Each row was made from one path, in order. Every step used is in the known rows, and no mark comes twice. Write each row's path.
In the rows, zero is written as 128.
Known rows:
p, f, u: [166 149 143 109  81 102 181 135 121 117 124 106 160 145 114  88 129 134
  82 206 107 148 133 138 103 147 107 110 174  92 148 110 118 143 179]
e, b, q, h, l, p: [ 94 157 119 107 138  81 176 125 123 115 137 129  86 101 115 109 106 113
 106 123 115 152 148 143 198 164 106 118 192  64  86 136 143 106 145]
f, u, l: [155 169 124 108  97  79 204 152 122 109 111 113 150 160 103 123 137 145
  97 229 144 158 139  89 108 149 132  80 157 129 102 117 118 144 183]
j, l, u, f: [135 180 117 104 166  88 179 137 140 151 119  99 110 147 109  88 143 135
 126  98 125 124 139 148 124 135  92  99 167 103  91 124 159 122 125]
j, l, p, q, b, e, h: [108 172  92 103 146 101 201  98  85 142 121 119 115 141 116 115 113 119
 112 140 131 177 140 143 174 154 109 140 184  69 112 129 124 146 155]
k, p, f, u: [186 148 136 108  71 106 178 137 127 114 125 109 158 141 113  88 133 149
 104 183 105 134 128 153 106 128 109 104 176 101 171 105 109 147 181]
e, b, q, h: [142 162 130 105 105  76 174 156 124 112 111 104  79 122 110  93 109 135
 114 158 102 142 141 122 165 177  93 128 206  69  98 131 146 120 157]
y, l, h: [141 144 146 106  73  80 191 123 129 153 123 104 134 161  97  89 118 119
  91 205 114 147 147 140 201 171 129  96 158  98 105 128 182 168 160]
e, h, l, u: [106 182  98 114 114  98 193 127 133 146 125 129 122 127 105  97 127  95
  71 102 106 147 139 144 136 155 100 109 136  76  96 122 122 138 155]
u, l, p: [ 96 165 142 104  84  85 196 149 122 122 121 113 108 137 107 107 119 131
 110 185 128 152 148 135 137 150 130  71 164 114  83 129 147 132 167]
g, p, q: [208 142 157 116 171  90 225 134 119  90 137 117 138 126  82  80 119 124
  92 185 103 119 128 113 104 161 130  95 177  98 128 112 108 180 177]
f, u, l, p, q, h: [132 155 111 109 131  84 203 117 142  94 122 126 103 132  95 109 113 136
 123 205  92 158 139 109 167 143 112  97 184  99 116 133 112 131 174]
k, p, l, u, f: [153 179 114 108 162  95 188 142 147 147 117  91 139 151 107  83 140 161
 113  78  86 118 130 157 118 125  95  80 178  96 119 120 146 123 138]
q, b, e, h, l, p: [ 75 166 100 106 133 101 185 108 100 139 127 136 112 120 128 119 111 109
  89 116 130 170 148 152 187 150 118 119 181  67  97 131 130 126 146]
e, b, q, h, l, u: [124 181  95 112  95  85 177 130 149 137 127 120  98 112 114  92 117 115
  87  85  93 135 138 122 164 173  97 120 169  74  92 124 125 118 140]
b, q, p: [164 151 153 114 129  79 177 153 110  92 117  97 111 123  94  72  98 144
  98 150  69 122 133 112 140 183  97 116 181  93 100 121 157 139 161]
j, l, u: [127 189 111 105 114 102 198 138 137 143 128 114 116 123  95  68 147 114
 108 132 113 131 136 143 147 150 103 108 147 108 100 115 133 143 143]
k, p, l, u: [153 188 106 110 111 110 211 148 145 135 126 106 150 125  95  64 142 147
  93 103  66 123 126 153 138 137 107  82 157  96 137 111 118 143 161]
g, p, f: [189 149 189 118  59  94 183 126 129 124 128 110 109 140 117  61 130 125
  83 205  98 109 125 169  89 155 118 106 188 106 128 104 121 178 188]
q, b, e: [136 167 102 103  96 111 186 129 107 136 111 110 135 139 138 108 113 147
  89 136 126 149 136 117 148 151 132 117 208  95 124 113 132 153 138]
b, q, p, k: [170 130 130 120 135  76 196 147 117  83 116 104 135 125  53  62  83 143
  97 172  69 101 123 114 159 190 102 111 172  80 112 108 148 143 163]
e, b, q, h, l: [142 157 108 116 146  76 182 121 129 109 132 122  93 108 114 113 113 106
 100 147 123 137 142 120 187 166 107 132 190  79  84 125 127 121 155]
h, l: [143 153 121 119 162  95 202 124 127 111 139 125 134 113 104 107 126  95
  84 162 138 133 140 135 152 147 126 105 162 100  97 114 126 146 160]
q, h, l, p, f: [117 148 145 117  64  98 172  92 142 129 138 118  86 120 125  84 109 105
 100 168  89 132 138 185 160 143 105 113 185  92 112 120 128 133 172]
e, h, l, p, q, b: [126 166 102 111 181 110 219 119 109 131 118 133 125 120 120  91 111 123
 102 139 114 159 146 135 188 163 113 105 182  90 117 134 108 161 152]
e, h, l: [120 159 114 120 173  93 201 119 109 125 130 132 126 124 102 117 122  82
  81 164 144 152 141 147 158 149 109 118 149  77  89 123 122 144 174]
f, u, l, p, k: [127 139 114 110 109  81 211 145 124 102 118 121 150 139  64 101 107 141
 103 211 119 138 134 121 156 160 128  79 158  95 111 115 130 132 170]
q, b, e, h, l: [119 169  88 116 146  98 193 100 102 135 124 132 128 132 127 128 117 100
  80 136 144 161 139 133 171 149 120 133 175  76  98 119 115 145 158]
q, p, f, u, l, h: [163 154 122 116  84  71 156  92 122 126 122 117 126 175 103  95 121 147
 102 221 101 159 136 120 196 159 110  99 158 126 110 113 164 162 182]
l, p: [ 95 154 144 101 118 103 187 157 117 118 129 114 117 115 102  89 115 122
 100 158 112 150 147 157 149 150 116  85 172  85 108 130 156 131 152]
p, q, b, e: [161 157  92 106 118 108 203 113 109 125 120 105 144 135 127 110 105 145
  95 126 116 143 133 107 144 157 135 118 205  95 133 110 120 160 142]
j, l, p, g: [149 182 107  97 124  96 220 138 134 118 144  97 121  94  88  80 134 129
 121 189 135 166 145 141 148 138 127 104 177  84 105 115 162 140 162]
b, q, p, f: [178 143 172 120  53  85 168 122 123 112 123  80 101 134 111  57  96 138
  93 166  56 113 129 154 116 180  91 122 185 100 116 110 144 152 179]
e, h: [116 165 139 109 135  99 195 153  99 132 111 114 122 143  98 102 119 104
  90 184 129 164 141 154 129 154  96 114 153  67 105 129 138 149 178]
f, u: [151 154 128 103 139 101 193 161 114 102 121 118 168 135  98 102 136 136
  83 197 128 160 138 110 123 144 115 101 169  88 137 118 126 137 167]
g, p, f, u, l: [182 166 154 114  55  75 194 130 129 116 115 112 137 170 114 105 142 148
  90 241 129 143 131 109  89 151 133  89 171 134 109 107 101 162 201]
q, p, l: [154 161 138 123 202  98 212 131 124  95 131 104 153 126  86  72 127 137
  81 205  64 140 123 131 159 152 101 101 177  89 106 116 136 151 177]

Write each row's path:
[131 153 124 111  87  97 172 106 135 112 131 127 129 130 121  99 123 125
  92 189  99 157 138 150 157 139 105 117 185  83 137 120 111 122 172]
q, h, l, p, f, u
[142 137 117 115 183  93 220 109 123 100 153 117 139 104  88 107 102 100
  99 141 107 142 141 135 155 154 125  97 163  88 111 123 120 141 159]
h, l, p, q
[120 138 103 117 124  77 199 124 130  95 127 125 110 109  65  84  89 116
 103 148  98 118 137 138 206 172 117 110 176  70 101 120 132 119 155]
b, q, h, l, p, k
[ 95 151 126 109 143  98 191 128 120 115 142 129 121 105 107 105 115 101
  93 142 124 146 148 153 171 147 124  94 169  88  95 126 140 126 151]
h, l, p
[105 165 100 103 123 104 195 115  88 142 113 118 125 143 120 116 100 125
  95 128 116 177 141 141 156 159 111 128 186  58 118 130 125 147 157]
l, p, q, b, e, h
[116 157 100 118 146  92 191  98 103 126 135 124 130 132 112 139 113  86
  76 139 142 159 137 138 153 146 121 135 162  66  92 116 123 138 167]
b, e, h, l
[157 182 136 110 165  84 192 142 143 144 118 100 134 155 106  77 145 153
  89  98  89 121 130 142 110 141 100  86 183  88 101 121 144 131 143]
g, p, l, u, f
[124 139 101 112 167  92 213  88 107 109 151 114 137 117  95 129  93  97
  95 124 111 158 140 136 151 154 123 119 168  66 111 124 119 136 160]
b, e, h, l, p, q
[159 154 122 115 181  73 175 109 103 122 137 102 135 140  86  74 116 144
  91 164  74 154 133 131 239 182  92 119 179  76  99 120 186 150 161]
e, b, q, p, l, h
[126 173 147 104  22  98 214 159 161 159 114  98 140 146 106  81 125 125
  73 152  87 131 139 131 102 173 126  89 147  93 105 128 136 146 150]
y, l, u
[142 176 123 114 178  89 184 135 146 137 117  92 133 152 106  78 131 155
  95 102  67 127 129 141 124 144  85  90 176  87  97 124 158 122 137]
q, p, l, u, f
[177 170 156 118 182  92 227 142 120 106 131 117 154 132  88  68 152 134
  72 206  98 131 123 132 132 150 127  95 187  92 111 110 113 169 185]
g, p, l
[175 156 115 111  61  76 162 100 120 135 122 113 131 172 106 102 130 152
 119 195 118 151 137 137 189 140 121  89 159 135 131 110 153 163 185]
k, p, f, u, l, h
[143 161 122 111  98  72 174 115 118 137 120 114 112 165  96 101 126 130
 108 196 134 153 145 125 204 158 125  82 154 130  89 118 175 165 172]
u, l, h
[104 159 126 114  59 104 172  82 114 153 130 114 104 134 143  99 105 111
  87 138 103 153 139 185 156 153 111 127 190  81 118 119 122 141 166]
q, b, e, h, l, p, f
[127 156 110 121 159  92 190 113 144 106 130 139  97 112 110 107 123  98
  98 177 117 134 139 132 184 139 116 114 176  96  94 123 120 136 163]
q, h, l
[116 132 126 110 125  94 207 151 121 105 124 122 140 117  61  79 100 126
  97 175 104 124 134 150 167 163 117  86 164  72 116 116 146 137 156]
l, p, k
[169 153 117 126 191  85 208  95 143  91 140 143 105 111  98  99 120  98
  97 178 107 121 132 117 173 145 124 116 183  96 104 117  99 155 171]
g, p, q, h, l
[143 145 132 109 132  84 223 124 123 105 137 103 127 131  87 109 104 125
 113 178 109 145 142 119 128 157 131  78 163 111 101 125 126 148 173]
u, l, p, q
[108 182  90 113  98  98 185 109 128 148 129 122 127 132 112 114 120 100
  67  81 107 150 136 135 135 154 108 121 145  67  97 115 122 129 149]
b, e, h, l, u
[124 184  73 114 112 103 202  99 127 151 125 125 132 131 117 106 115 112
  74  67  97 150 137 124 152 163 111 121 155  75 108 118 104 146 145]
p, q, b, e, h, l, u
[136 159  83 118 168  97 207  84 103 129 131 127 137 130 117 131 108  99
  82 131 134 157 137 125 165 152 123 134 172  75 104 118 105 151 160]
p, q, b, e, h, l
[138 180 124 109 165  91 191 142 146 148 118  88 139 153 107  86 139 150
  92  93  90 131 134 146 117 138  94  84 175  88  99 125 152 120 138]
p, l, u, f
[127 176 105 115 109 102 192 131 145 136 131 123 130 116 107  88 128 105
  74 100 101 129 138 133 137 155 113  97 144  94 100 114 125 138 144]
h, l, u
[104 164 130 101  91  84 193 151 117 113 121 118 129 142 106 117 127 141
 104 199 132 169 147 120 138 147 130  76 163 108 101 128 134 124 170]
f, u, l, p
[188 159 105 107 160 118 220 146 121 121 110 119 138 122 115  73 119 157
 127 141 106 125 135 128 161 144 121  88 193 123 159 119 104 180 154]
k, p, q, b
[169 148  94 123 181  95 207  96 149  93 140 135 108 105  99 107 116 105
 120 153 105 119 133 132 183 128 118 111 178 102 124 116 102 145 169]
k, p, q, h, l
[131 169 112 111 158  88 176 129 147 148 123 105 120 143 118 103 128 128
  97  76 114 122 140 142 120 137  98  90 167  92  89 122 152 119 126]
h, l, u, f
[ 93 160 122 109 126  83 180 122 125 108 132 126  82 103 108  99 107 109
 106 124 103 144 150 144 198 158 115 112 186  80  89 135 137 107 152]
b, q, h, l, p
[111 175 104 104 112 106 186 129  89 147 103 116 121 153 128 112 113 126
  87 148 131 171 138 139 151 154 109 131 186  65 116 123 130 151 159]
q, b, e, h
[137 161 118 104 160 114 219 141 116 127 116 122 130 118 120  73 112 143
 109 148 102 147 144 128 173 163 119  89 194 104 130 131 118 164 144]
l, p, q, b
[150 173 124 109 171  76 176 145 134 141 119  82 127 150 111  86 121 163
  97  75  72 130 131 129 120 168  76 104 189  70  87 128 165 111 129]
e, b, q, p, l, u, f
[117 128 144 108  82  88 227 150 135 122 122 111 149 133  64  84  94 122
  93 210 103 123 135 145 156 174 134  87 163  72 112 124 143 140 158]
y, l, p, k
[168 164 136 116 172  82 191 109 110 124 135 125 140 147  84  65 143 135
  80 189  93 143 132 142 223 157 120  98 176  96 112 114 161 177 177]
g, p, l, h
[138 150 147 104  77 103 176 133 118 118 130 109 150 138 115  91 124 136
  86 189 104 159 138 155 118 147 108 106 177  84 144 118 126 131 173]
l, p, f, u
[117 134 104 114 136  75 195 128 125 103 132 125 114 106  72  97  89 117
 103 150 110 127 135 137 204 177 109 116 181  56  98 122 140 114 149]
e, b, q, h, l, p, k
[143 163 100 115 173  82 184 109 160 137 124 110 106 139 112 104 121 129
 111  77  94 120 137 132 136 138  93  98 176  92  95 127 136 117 130]
p, q, h, l, u, f
